Every row comes from one small tree of marks. The marks that hang from a mark follow it in brackets, in the order of their numbers. Every link used is in the known rows. Which tree was each row made from?
Known rows:
Q_307[Q_671[Q_534 Q_828]]: [ 19 -11 -13 -10  20  14  -1   6 -14   4  -1  -1 -14  -5   0  -7  -2   0
   8   1 -11  -1  27  -7   0  -7 -12  -4 -13  13   2]
Q_142[Q_900[Q_687[Q_307[Q_671[Q_828]]]]]: [ 23  10  -6   4   6  11  11  10  -8   7  -5   9 -14  -3  -4 -22   5   0
  -5  -2   6  -6  21  18   6 -14  -8   6   5   5   4]
Q_900[Q_687]: [ 15  24  -7  -7  18   8  -1   5  -2   9   2  -6 -11   1   4  -9   0 -23
 -12   8   3   5  15   0   9  -6 -13   1   6  -6   0]
Q_565[Q_267]: [ 13  11  -6 -16  20  11  -1   4  -4   5   7  -9 -11  -2  12  -3   3 -28
  -9   5  -4  13   4  -4  -1  -4 -12  -3  -9  -3  -2]
Q_828[Q_671[Q_307 Q_534 Q_565[Q_714]]]: [  9 -19   9  -9   8  18   0  -3 -26  14   0   4 -12  -5   6  -3   0 -11
  -1  12   2  13  25  -8   4 -14  -9 -18  -9  -1   4]
Q_307[Q_687]: [ 14  28   5  -8  16  14  -2   3   4   5   1  -2 -11  -1   6  -8   4 -24
 -11   7  -3   4  17   4  10  -9 -15  -2   0   9   0]
Q_808[Q_953]: [  9   3   1  -9  23   9  -5   2   0   5   5 -11 -11   4   3  -3  -2 -23
  -9   5  -9  11   5   5   0  -5 -11   1  -5   4  -3]
Q_953[Q_808]: [ 15  -5  -4 -10  29   5  -5   3   1  -2   6  -9 -10   2   2   0   3 -35
  -9  11  -6  14  -2  -4   2  -7 -15  -1  -6   2  -1]
Q_828[Q_671]: [ 17  -6 -11 -11  20  11  -5   2  -9   5   9   0 -12  -4   5  -7  -3 -24
  -2  11   0  15  11  -2   9  -5 -13  -2   7   4  -3]
Q_808[Q_953[Q_267[Q_565[Q_714]] Q_597]]: [ -1 -54  40  -1  27  10   0  -1   5  -5   5  -6  -6  19  -3   4   2 -22
 -17  27 -35  25 -17   9 -22 -12  -1   0  -9  -8  -8]
Q_534[Q_671[Q_307 Q_565[Q_714] Q_828]]: [ 13 -13   9  -9   8  17   9  -5 -26   9 -13  -5 -12  -1   1  -6  -2  -8
   1   5  -2   8  29 -11   9 -17 -11 -12 -27  -5   6]
Q_534[Q_671[Q_307 Q_828]]: [ 19  -4  -8 -13  19  19   5   0 -22  -1  -3  -5 -13 -10   2  -8  -5  -8
   3  -2   0   7  30  -7   8 -13 -16  -3 -23   8   5]
Q_142[Q_900[Q_687]]: [ 16  30  -9   0  11  10   5   6  -5  10  -1  -1 -11   0   6 -15   3 -23
 -22   4  11   1  17  11   8  -6 -11   4  14  -1   1]
Q_597[Q_953[Q_267[Q_565[Q_671[Q_534]]] Q_808]]: [  6 -71  22  -8  34   3 -11   2   1 -10   2  -1  -6   2  -1   4   2 -12
 -19  25 -28  40 -16  -5 -21 -17  -8   1 -10   6  -6]
Q_900[Q_142]: [ 18  30  -7  -8  18   9   1   3  -4  10   0  -7 -11   5   7  -9   1 -26
 -11   8   1   4  13   3   1  -6 -13  -1  10  -3  -3]
Q_808[Q_953[Q_267]]: [  9 -19  11 -10  22   8  -7   2   4   1  11  -8  -9   3   5  -1   2 -26
 -14  10 -17  13  -6  10  -3  -5 -11   4  -2   6  -5]
Q_534[Q_671]: [ 14   7 -12 -11  20  12   0   2 -13   4   0 -10 -11  -3   5  -6  -6 -14
   0  12  -5   8  19 -12   4  -7 -13   1  -3  -2  -1]
Q_687[Q_307[Q_671[Q_534]]]: [ 16   3  -5  -8  17  12   0   8  -9   7   4   0 -14  -5   1  -8  -3   0
  11   7 -11  -3  18  -6  -5  -9 -11  -2   2   2   0]
Q_828[Q_671[Q_534 Q_565[Q_714]]]: [ 10 -15   4  -6   7  10  -1  -2 -18  17  -1   3 -12   0   5  -4  -5 -11
  -1  18  -3  16  19 -10   4 -11  -6 -14   0  -5   2]
Q_307[Q_671[Q_828] Q_687[Q_900[Q_142]]]: [ 21  23  -7   6   3  20   4   6   1   6  -9  10 -13  -3   1 -21  11   1
 -13   1   4  -7  29  24   2 -16  -7   2   7  25   3]
Q_953[Q_267[Q_565[Q_671 Q_714]] Q_597 Q_808]: [  5 -73  43  -2  31   7  -6  -2   6 -12   0  -1  -3  14  -1   5  11 -25
 -19  32 -32  35 -28  -6 -20 -16  -4  -2 -10 -15  -5]
Q_671[Q_307 Q_534 Q_565[Q_714] Q_828]: [ 13  -3  12  -9   9  16   7  -3 -23  11  -9  -2 -13   0   4  -4  -3 -12
  -4  -2  -2   6  29 -10   8 -15 -14 -17 -24  -1   7]
Q_828[Q_671[Q_534]]: [ 17  -8 -12 -11  18  12  -5   3 -15   7   8   3 -13  -8   6  -7  -8 -11
   0  10  -1  15  19  -5   3  -6 -11  -5   3   8   0]
Q_597[Q_953[Q_267[Q_565[Q_671]] Q_808]]: [  6 -69  24  -7  36   1 -11   1   7 -12   2  -4  -5   7  -1   4   8 -24
 -21  26 -27  40 -25  -2 -15 -16 -10   4  -5   3  -9]
Q_534[Q_671[Q_307[Q_687] Q_828]]: [ 17   7   4 -10  12  24   5   0 -15  -1  -6   2 -14 -13   1 -12   1  -2
  -3  -1   2   3  37   3  11 -18 -14  -5 -27  17   7]
Q_671[Q_534]: [ 15  15  -9 -12  20  10  -2   4  -9   7   4  -6 -12  -3   8  -4  -8 -19
  -4   4  -6   6  19 -10   2  -5 -15  -4  -1   2   0]
Q_900[Q_142 Q_687[Q_307[Q_671[Q_534 Q_565]]]]: [ 16  12  -2   1   4   7   7   5 -10  24 -10   4 -15   2   0 -15   2   1
  -2  16   3  -6  30  11  -5 -20  -3  -6  11  -2   4]
Q_267[Q_565[Q_671[Q_307 Q_828] Q_714]]: [ 11 -18  21  -8  16  18   2  -2 -16   0 -15  -2  -8   4   0  -7   2  -9
  -5   5 -11  18  13 -13   0 -16 -14  -9 -19 -15   1]
Q_900[Q_142 Q_687[Q_307[Q_671]]]: [ 19  25  -3   0  10   9   6   8  -3  14  -3   2 -13   2  -2 -18   7  -1
  -1  13   5  -6  19  14  -4 -13  -5   2  16  -7  -1]
Q_267[Q_565[Q_714]]: [  7   4  11  -5  18   9   4   1  -7   5  -6 -10  -8  14   0  -2  -4 -24
  -6  19 -15  12   5 -12  -4  -8 -11  -6   0 -20  -6]
Q_267[Q_565]: [ 10   2  -2  -9  25   6   1   3  -5   4  -2 -10 -11   9   2  -2  -7 -35
  -7  16 -14  11   9  -8   0  -9 -15  -2   4  -6  -6]
Q_714[Q_565[Q_267]]: [ 11   6  -6 -16  25  10   9   2  -5  10   8 -13 -14   0  15  -2  -3 -39
  -7  -3 -10   5  -1  -4   1  -3  -9  -5  -2  -6  -1]
Q_671[Q_307 Q_534 Q_828]: [ 20   5  -5 -14  20  18   2   2 -19   2   1  -1 -14  -9   4  -7  -6 -13
  -2  -9  -1   6  29  -6   6 -10 -19  -8 -20  12   5]
Q_687[Q_307[Q_671[Q_828]] Q_900[Q_142]]: [ 25  19 -12   5   4  13   9   7  -4   5  -7   7 -14  -1  -1 -22   1   0
  -3  -3   2  -3  17  18  -1 -16  -8   6  15  10   1]
Q_953[Q_267[Q_565[Q_671]] Q_597 Q_808]: [  9 -76  30  -6  37   5  -9  -1   9 -13   3  -2  -6  10   0   6   9 -36
 -20  28 -32  34 -24  -1 -16 -17  -8   3  -7  -1  -5]
Q_900[Q_142 Q_687[Q_307[Q_671[Q_565 Q_828]]]]: [ 22   7  -1   2   4   5  10   4  -7  19 -13   4 -16   5  -5 -18   5  -6
  -2   9   4  -3  26  17   5 -21  -5  -3   3   0   4]
Q_687[Q_307[Q_671[Q_534 Q_565 Q_828]] Q_900]: [ 19  -8  -9   1   3  10   6   4 -10  12  -8   8 -17  -5   1 -14  -7  -3
   2  -2  -6  -1  26   6   5 -20 -10  -1   3  16   5]
Q_565[Q_267 Q_671 Q_714]: [  9   1  13 -14  12  14  -5   1  -6   7  -3  -5  -7  -1  13  -6   9  -7
 -10   8  -6  21  -3 -14  -5  -6  -7  -7 -12 -23  -1]

Write each row's tree:
[ 21   1  -6  -4  11  11   7   9 -11   8  -3   7 -15  -7  -5 -17  -4  12
   7   1  -2  -1  28   4   1 -15  -8  -1  -6   3   6]	Q_900[Q_687[Q_307[Q_671[Q_534 Q_828]]]]
[ 11 -24   7 -10   9  12   4   2 -14  12  -7  -4 -11   5   3  -3  11  -9
   2   9 -12   7  12  -5  -1 -11  -4 -13 -25  -6   1]	Q_307[Q_671[Q_565[Q_267 Q_714] Q_828]]
[  1 -70  39  -8  33  17  -8  -3   1  -9   3  -3  -8   6   2   3   8 -24
 -19  18 -31  29 -10   9 -18 -17  -6   2 -15   5  -4]	Q_808[Q_953[Q_267[Q_565[Q_671[Q_307]]] Q_597]]
[ 11  -6  -3 -13  17  15   2  -3 -20  10  -5 -10 -14  -4   7  -1  -1 -24
  -1  11  -1   5  28 -10   9 -15 -15  -7 -12   4   3]	Q_534[Q_671[Q_307 Q_565]]
[ 13 -10  15 -16   9  24   1   0 -22   4  -7   3  -9 -12  10  -9   5  10
  -6  -8  -2  20  17 -12  -7 -13  -9 -14 -35  -9   8]	Q_565[Q_267 Q_671[Q_307 Q_534 Q_828] Q_714]
[ 21  43  -1  -1   8   6   8   5  -1  14  -3   1 -13   3   2 -19  -2 -14
 -12   8  10   4  14  14   2 -14  -9   2  16 -12   0]	Q_900[Q_142 Q_687[Q_307]]
[ 12 -16   3 -10   7  16   2   3 -10  14  -7   5 -15  -8   5  -6   9  -1
  -2   6  -9   2  33   6  -1 -19  -4 -13 -29  22   6]	Q_307[Q_671[Q_534 Q_565[Q_267] Q_828] Q_687]
[  6  -8  16  -6  17  10  -2  -1  -6   5 -12  -6  -6  11   4  -5   1 -15
  -8  19 -16  20   2 -17  -4 -10 -10  -5   0 -25  -4]	Q_267[Q_565[Q_671 Q_714]]
[ 13  18  -7   1  10  20  -4   7   5   4  -1   4 -12  -5   5 -12  11  -9
  -9   8  -2  -7  20  12   5 -11 -10   3  12  20   0]	Q_307[Q_671 Q_687[Q_900]]
[  6 -16   7 -11  11  12   0   2 -11  15  -3  -8 -10   6   7   1  14 -14
   1  18 -11   5   7  -9  -5  -8  -3 -13 -13 -11  -2]	Q_307[Q_671[Q_565[Q_267 Q_714]]]
[  6   0  16 -14  11  16   4  -2 -15  12  -2  -8 -11   1  11   2  10 -27
  -9   8  -1  12  10  -6   0 -12 -10 -16 -21 -12   1]	Q_671[Q_307 Q_565[Q_267 Q_714]]
[ 13   2   3 -10  13  25  -3   2 -14   5   6  11 -14 -17   5  -9   2  -5
  -5   6   6   9  33   7   5 -14 -12 -11  -8  21   5]	Q_828[Q_671[Q_307[Q_687] Q_534]]
[ 25  17  -4   1   8   9   9   8  -6  11  -7   5 -14   1  -6 -22   4   4
   0   4   5  -4  23  17   0 -16  -6   2   5  -1   2]	Q_900[Q_142 Q_687[Q_307[Q_671[Q_828]]]]
[ 12  24   8 -11  16  23  -1   2  -9   5   2   2 -13 -11   7  -7   2 -11
  -8   1   1   0  32   2   4 -13 -16  -9 -13  17   5]	Q_671[Q_307[Q_687] Q_534]
[ 20  29  -4   3  -1  27  11   1 -13   3 -13   9 -13 -12   4 -22   3   5
 -16  -3  14   1  41  22   4 -23  -9   0  -6  24   8]	Q_534[Q_671[Q_307[Q_687[Q_900[Q_142]]] Q_828]]
[ 21  45  -8   3   4   9   8   4   1   9  -2   3 -12   1   7 -19  -4 -18
 -15   1   7   4   9  15   1 -14 -11   6  27   0  -1]	Q_687[Q_307 Q_900[Q_142]]
[ -1 -66  46  -2  25  11  -6  -3   5  -5  -1  -3  -4  16   0   1   6 -13
 -19  26 -36  33 -20   3 -23 -14   0   1 -10 -14  -6]	Q_808[Q_953[Q_267[Q_565[Q_671 Q_714]] Q_597]]
[ 12 -16  16  -5  15  10   1  -1  -9   3 -16  -3  -7  10   0  -9  -2  -9
  -6   9 -16  22   7 -14   0 -13 -11  -5 -11 -20  -1]	Q_267[Q_565[Q_671[Q_828] Q_714]]
[ 16  49  -4   4   3  17   3   3   7   9  -5   5 -11   0   9 -18   5 -17
 -25   5   9   0  20  21   3 -14 -10   2  20  15   0]	Q_307[Q_687[Q_900[Q_142]]]
[ 18  37  -2   3   6   8  10   7  -3  10   0   5 -12  -1   4 -19  -1 -17
 -17   2  11   1  13  15   8 -12 -11   6  17  -6   2]	Q_142[Q_900[Q_687[Q_307]]]
[  2 -69  33  -5  31   9  -9  -2   8  -6   2  -4  -7  11   2   2   4 -24
 -20  23 -35  31 -16   7 -18 -15  -4   5  -6   1  -7]	Q_808[Q_953[Q_267[Q_565[Q_671]] Q_597]]
[ 11  -9   7  -9   9  21  -3  -2 -15  14   0  10 -15 -13   7  -6   3 -15
  -7  11   5   9  37   7  10 -20 -11 -15  -9  23   7]	Q_828[Q_671[Q_307[Q_687] Q_534 Q_565]]
[  6  -9  14  -6  14  11  -1   0 -12   8 -13  -3  -7   6   5  -5  -5  -3
  -5  17 -17  19  10 -20 -10 -12  -9  -9  -4 -22  -1]	Q_267[Q_565[Q_671[Q_534] Q_714]]
[  5 -19   5 -11   9  13   1   3 -17  18  -3  -5 -11   1   8   1   8  -2
   3  17 -12   4  17 -11 -12 -10  -2 -16 -18  -8   1]	Q_307[Q_671[Q_534 Q_565[Q_267 Q_714]]]
[ 11  -2  21  -5   1  22   9  -5 -19   9 -16   2 -12  -4   1  -9   4  -1
  -4   7   0   5  37  -1  11 -23 -10 -14 -31   5   8]	Q_534[Q_671[Q_307[Q_687] Q_565[Q_714] Q_828]]
[  9   5   8  -9  10  20   2  -4 -13  11  -8  -3 -14  -7   6  -5   5 -17
  -6  12   1   1  36   1  11 -20 -13  -9 -17  14   5]	Q_534[Q_671[Q_307[Q_687] Q_565]]
[ 15  45  -1   2   3  25   5   3  -6   9  -4   9 -12 -11  11 -17   4  -4
 -23  -1  14  -3  35  20  -2 -18 -11  -5   7  22   6]	Q_671[Q_307[Q_687[Q_900[Q_142]]] Q_534]
[ 18   2   1  -7  17  17  -1   6  -1   2  -3   3 -13  -3  -2 -11   9  -5
   1   4  -8  -4  26   6   8 -11 -12  -3 -13  19   2]	Q_307[Q_671[Q_828] Q_687]
[  7 -42  23  -7  31  10  -7   1   8  -6  15  -6 -10   7   3   3   3 -29
 -18  14 -25  20 -13  14 -11  -7  -6   6  -7  10  -5]	Q_808[Q_953[Q_267 Q_597]]
[ 11 -27   5 -10   7  13   5   3 -20  15  -7  -2 -12   0   4  -3   6   3
   4   8 -12   7  21  -8  -8 -13  -2 -16 -28  -2   4]	Q_307[Q_671[Q_534 Q_565[Q_267 Q_714] Q_828]]
[ 11 -42  11  -8  29   1  -3   2   4  -7   5  -6  -8   8   0   5   3 -43
 -14  24 -22  20 -15   1  -8 -14 -13   0  -1  -1  -6]	Q_953[Q_267[Q_565] Q_808]
[ 17  19  -5   4   8  12   8  10  -5  10  -1   5 -13  -2   0 -18   8  -5
  -7   7   5  -8  17  15   3 -11  -7   6  16  -1   1]	Q_142[Q_900[Q_687[Q_307[Q_671]]]]
